Each row was made from one small tree. Brackets hold a mark, then the marks that hang from it, in the order of their numbers. Every link used is in the known rows. Write each row's tree.
Known rows
{q_85 {q_263 q_560}}: [  1  19  -4   4 -24   3 -14 -18  -3  14   4   3  13  -5 -14  -2  -9  -4
  -5   7   4 -13   3   2]
{q_392 {q_735 {q_909 q_914}}}: [ 2 -7  8 -5  3 -5  0  7  2  0 -7 16  0 16  3 10  0 -6 -9  8 25  8 -1  4]
{q_392 q_85 {q_735 q_909}}: [ -4  -1   1  -3  -9 -10   0   9  -1   7   8  11 -14  15  -9  11   9  -5
   6   2  14   6 -10   5]
{q_177 {q_263 q_560} q_909}: [  0  19  -9  -8  -5   2  -7 -11   0  11 -17  -7  -7 -40   3  -2  -1  12
  12   4   5 -17  12 -12]
{q_909 q_735}: [  4  -2 -11 -13  -1  -2  -3   2  11   4  -6  -6  10  11 -10  -1  -7 -15
   9   2  35   7 -13   6]
{q_560 {q_263 q_735}}: [  2   1   2  -2  -3   4  10 -15   4  -4  -6   0  19 -29 -12   0   1  -4
   4   4  21   0  -2  -6]
{q_263 q_560 {q_735 q_909}}: [ -2   3  -7   1 -13   6 -13   0   5   4  -5  -5   3   0  11  -3  -8 -10
  -4   2 -27  -1   0  10]
{q_735 {q_392 {q_914 {q_263 q_560} q_909}}}: [ -8 -17  -3   1  11   2   0  -1  -4   8   5 -13   1  -7  -7 -28   1  -2
  -4  -9  -8  -1   9 -18]
{q_909 {q_85 q_263} {q_735 {q_392 q_914}}}: [-12  12  -1   3   5  -3  -1  12   3 -13   7 -28  -1  28  10  12  -5  12
  -1  -9  18  12 -18  -1]
{q_735 {q_909 {q_914 {q_263 q_560}}}}: [ 6 -8  6 -2  2  2 -3 -4  0  3 -3 12 11 12 10 -3 -7 -4 -1  3  6  4 14  5]
{q_177 q_263 q_909}: [  5  10  -3 -14  -1  -3   3  -9   2   7 -17  -4  -8 -42  -1   1   6  11
  17   0  36 -15   8 -13]
{q_263 {q_735 q_392}}: [-13  -8 -14  -3  -2   2   1  -3  18 -10  -5  -9   7 -13 -10  -2   2 -10
   1  -5   2  -3  -5   0]
{q_177 {q_263 q_560}}: [ -1  15 -10  -7  -5   6  -9 -19   6  10  -9   5   5 -18 -10  -4  -6   4
  10   7   5 -13   8  -9]
{q_909 q_85}: [  2   2 -12 -12  -3  -3  10   0   8   5  11   3  14   2  10  11   0  -7
  -1   0  25  -3  -3   3]
{q_177 {q_909 {q_85 {q_263 {q_735 q_392}}} q_914}}: [ -8  10   4   5  -3  -7   7   9  -1 -15  -7 -12  -3 -20  24  18   2  22
   3  -3   4  -2   3   8]
{q_560 q_263}: [  3   4   1 -10   0   2  12 -18   2   3  -2   5  24 -18 -17   4   1  -5
   0   5  40  -5   5 -14]
{q_263 q_560 {q_735 {q_392 q_85} {q_909 q_914}}}: [-21   1  -3   5   1  -1  -6   8   7 -12  -5  -3  -7  13   7  12  -6   7
   4  -3 -47   3   6  14]
{q_914 q_263 {q_392 q_85}}: [  5 -22  -7  -7   2   0  13  -5  15   2   9  13  -1 -10 -23  -9  14 -11
  20  -3  12  -1   2  -7]
{q_392 q_85 q_735}: [ -2  -1  -5  -3  -9  -9   3   0   3  10  11  13  -7  -4 -25   7   8  -7
  10   4  18   2 -12   2]
{q_735 q_392 q_909}: [-15  -5  -9 -13   3  -2  -1   4  11  -6  -3  -7   4  21   3   7   2  -9
  -7  -6  17  -4   4  -7]
{q_392 q_85 q_735 q_914}: [  1  -6   6   3   5  -7   6   3   1  11  13   3 -17  -2 -27   8   6   6
   2  -5  16   4 -11  -6]
{q_735 {q_392 {q_85 q_263} q_914} q_909}: [-15   5  12   3   0  -8   0   5  -5  -5  10 -14 -18  26  -9  14   3  18
  -2 -15   7  -4   1  -6]
{q_85 {q_263 q_560} {q_392 {q_735 q_909} q_914}}: [ 12  18  20  11   2   2 -16  -3 -29  -1   1   0 -11  24 -10   1   0   4
 -35   0  -6 -11  -3  -9]
{q_177 {q_263 q_560} {q_909 q_914}}: [  2  15   1  -5   5   0  -3 -10  -1   5 -23   2  -5 -36   6   5  -6  21
  12   6   6 -13  20  -5]
{q_392 q_85 {q_914 {q_263 q_560 q_735} q_909}}: [  4 -15   9  12  -1  -3   4   2 -17  18  13  -5 -14 -24  -9 -29   0   5
  15  -8 -30   8   0   2]

Write each row's tree
[ 11 -13   3  -6  10  -1   3   0   8  -5  -7   6  14   8  -7  -8  -7  -6
  17   4  37  18  -4  10]
{q_909 q_735 {q_914 q_263}}
[ -1 -16  -6   6  -4   7  -2   3  11  -4   4   3 -10  -4   0 -11   8  -9
  18  -1 -42   6   1   4]
{q_914 {q_263 q_560 {q_735 q_909}} {q_392 q_85}}
[  0 -11   6   1 -12  -8  11   7  -9  11  -3   7 -17 -14 -14 -15   8  -4
  15   0 -11  -2  -3   7]
{q_914 {q_392 {q_85 {q_263 q_735}}} q_909}
[  9  23   4   6 -10   2 -15 -14 -22   1   1  12   5   6 -22  -3   1  -9
 -24   9   0 -16  -5  -5]
{q_85 {q_263 q_560} {q_392 q_735}}
[  3   4  10  12  -6  -1   1   6 -19  14   7 -14  -7 -11  16 -13  -8  11
  -8  -4 -20   2  -3   4]
{q_392 {q_914 {q_909 {q_85 {q_263 q_560 q_735}}}}}
[ 17  -7  12   4  15   8  -5  -5 -17  -8   1  -5  -2   3  -3 -15   1  -3
 -20 -10 -13  -6   2  -7]
{q_85 {q_392 {q_914 {q_263 q_560 {q_735 q_909}}}}}
[ -2  21  -7  10 -24   3  -7  -6  -2   1  10  -5  10  -7  15   5  -6   3
  -1   6 -17  -2  -8  13]
{q_909 {q_85 {q_263 q_560 q_735}}}
[  2 -19   0   7   6   4   7  -3  14  -5  -3  15  -1 -14 -11  -6   1   0
  17   2 -31   6   8   9]
{q_909 {q_914 {q_263 q_560 q_735} {q_392 q_85}}}
[ 14  15  10   1  -7  -3  -5 -11 -21  -2   0  16   4   5 -27  -1   8 -10
 -21   7  30 -14 -10  -5]
{q_85 q_263 {q_392 q_735}}
[  2  20   0  -2   4   6  -7  -3 -11 -11 -10  -1  -5   2  22   4  -1   8
  -2   2 -24  -7   0   2]
{q_177 {q_263 q_560 {q_735 {q_909 {q_85 q_392}}}}}
[-12 -10   1  -8  14  -1   2   7   9  -6  -1 -17  -6  22   2   7   0   4
 -15 -15  14  -3   6 -14]
{q_735 {q_392 q_914} q_909}
[  7 -13  10   6   9   0   4  12  -3  -1  16  -4  -8  12  18  -2  10   2
  -7  -5  20  18 -11 -10]
{q_392 {q_735 {q_909 q_85}} {q_914 q_263}}
[  1 -24  -5   5  -4   1   6   5  -3  11   3   7 -11 -24  -6 -34   9 -13
  22   1 -46   7   2   4]
{q_914 {q_263 q_560 q_735} {q_392 q_85} q_909}
[ -2 -13  -9  -6   1  -4  10   5  16   3   2  14 -12  -1 -25   7  14 -12
   6   3   6   0  -8  -5]
{q_914 {q_392 q_85 q_735}}
[ 13   1   2   5  16   4   2   0 -15  -5  15   2   3   8   4  -3   7  -2
 -21  -2  -4  -1  -7 -11]
{q_909 {q_85 {q_392 q_735 {q_914 {q_263 q_560}}}}}
[  5 -10  10   0   8  -2  -1   9   0   6   1  -4 -13  12  -2   4   2   0
 -16  -4  23   6  -7 -10]
{q_392 {q_735 q_909} q_914}
[-18  16   2   3  -1  -2  -4   7  -2 -14   1  -3   5  36  29  21  -7  14
 -11   1 -12   1  10   6]
{q_735 q_392 {q_909 {q_85 {q_263 q_560}} q_914}}
[  5 -13  -6  -1  13   6  11   0  14  -6   2  14  14   3  16   2  -1  -1
   2   5 -12   5  11   2]
{q_909 q_85 {q_914 {q_263 q_560} q_392}}
[ -4  -5  -4   3   5   6   1  13  12 -11 -10   2   0  13  33  12  -7   1
  -7   3 -43   7   5  15]
{q_263 q_560 {q_735 {q_909 q_85 {q_914 q_392}}}}
[-19   1 -14   2  -6   6 -14   3  12  -8  -8 -13   2   7  11  -1  -5  -7
  -6  -2 -37  -1   1   3]
{q_263 q_560 {q_735 q_392 q_909}}
[  3   0  -2 -10  12  -6   9  14   8  -7  -4   0  12  25  17  17 -12   2
   7   3  28  17  -9  18]
{q_909 q_85 q_735 q_914}
[  8  -7   2   5  -2   2   0  -4   1   0 -11  -1   3 -40   8  -9  -1   4
  10   2  -6  -1  11   6]
{q_177 {q_909 {q_914 {q_263 q_560 q_735}}}}
[  0  -6  11  -1  15   3  21   5   6 -21 -13   3   9  -1  21  17   2   8
  -1   4   4  11   4   0]
{q_560 {q_263 {q_735 {q_909 q_85 {q_914 q_392}}}}}
[  4  -6   4  11   5   5  -5   9  -5   3  17  -6  -7  13  22  -4   4   3
 -10  -2  -8  15  -7  -9]
{q_392 {q_735 {q_909 q_85}} {q_914 {q_263 q_560}}}
[-10  -7  -8  -8  17  -1  -1   8  15  -7  -5 -24   0  19 -13   1  -6  -2
  -1 -10  22   8 -10  -8]
{q_909 {q_735 {q_392 q_914}}}
[ -1 -13 -12   5  -3   5  -1  -3  12   5  10  15  -7  -8 -21 -12  13 -14
  14   6 -21   5  -4  -8]
{q_914 {q_263 q_560} {q_392 q_85 q_735}}
[ -5  18  -1  11 -27  -3  -9 -11  -5   9  10   2  -3 -13 -18   2  -4   5
  13   3 -22  -6  -6  14]
{q_392 {q_85 {q_263 q_560 q_735}}}
[  8  20  16  -1   3  -3  -2   3 -23 -10   0  10   6  36  23  19  -8   9
 -23   3  -3  -8   9  12]
{q_735 {q_909 {q_85 {q_263 q_560} q_392} q_914}}
[  3 -14  -3  -1  13   1   2   7  14  -5  -6   8  -1  14 -11  -4  -5  -3
  23   4 -12  16   0  10]
{q_909 q_735 {q_914 {q_263 q_560} {q_392 q_85}}}
[-11  16  -3  12  -7   1  -3   6  -3  -7   1 -31 -11 -23  23   8   0  21
  -5  -9 -23  -6  -1  -3]
{q_177 {q_909 {q_85 {q_263 q_560 {q_735 {q_392 q_914}}}}}}
[  7 -11  -5  -3  -9   1  -3  -7 -13  23   6   7  12 -18  -2 -38  -1 -20
   7   6  -2   0   8  -3]
{q_914 {q_263 q_560} q_909}
[  2  -2   6 -11   7  -6  11  11   2  -4   0   9   7  26  28  21  -5   4
  -6   1  22   5   7  12]
{q_735 {q_909 q_85 q_914}}
[ 12  24   3   0 -10   3 -12 -19 -21   3   0   8  12   5 -21  -3  -4  -7
 -21   4   2 -24   4  -2]
{q_85 {q_263 q_560} q_392}
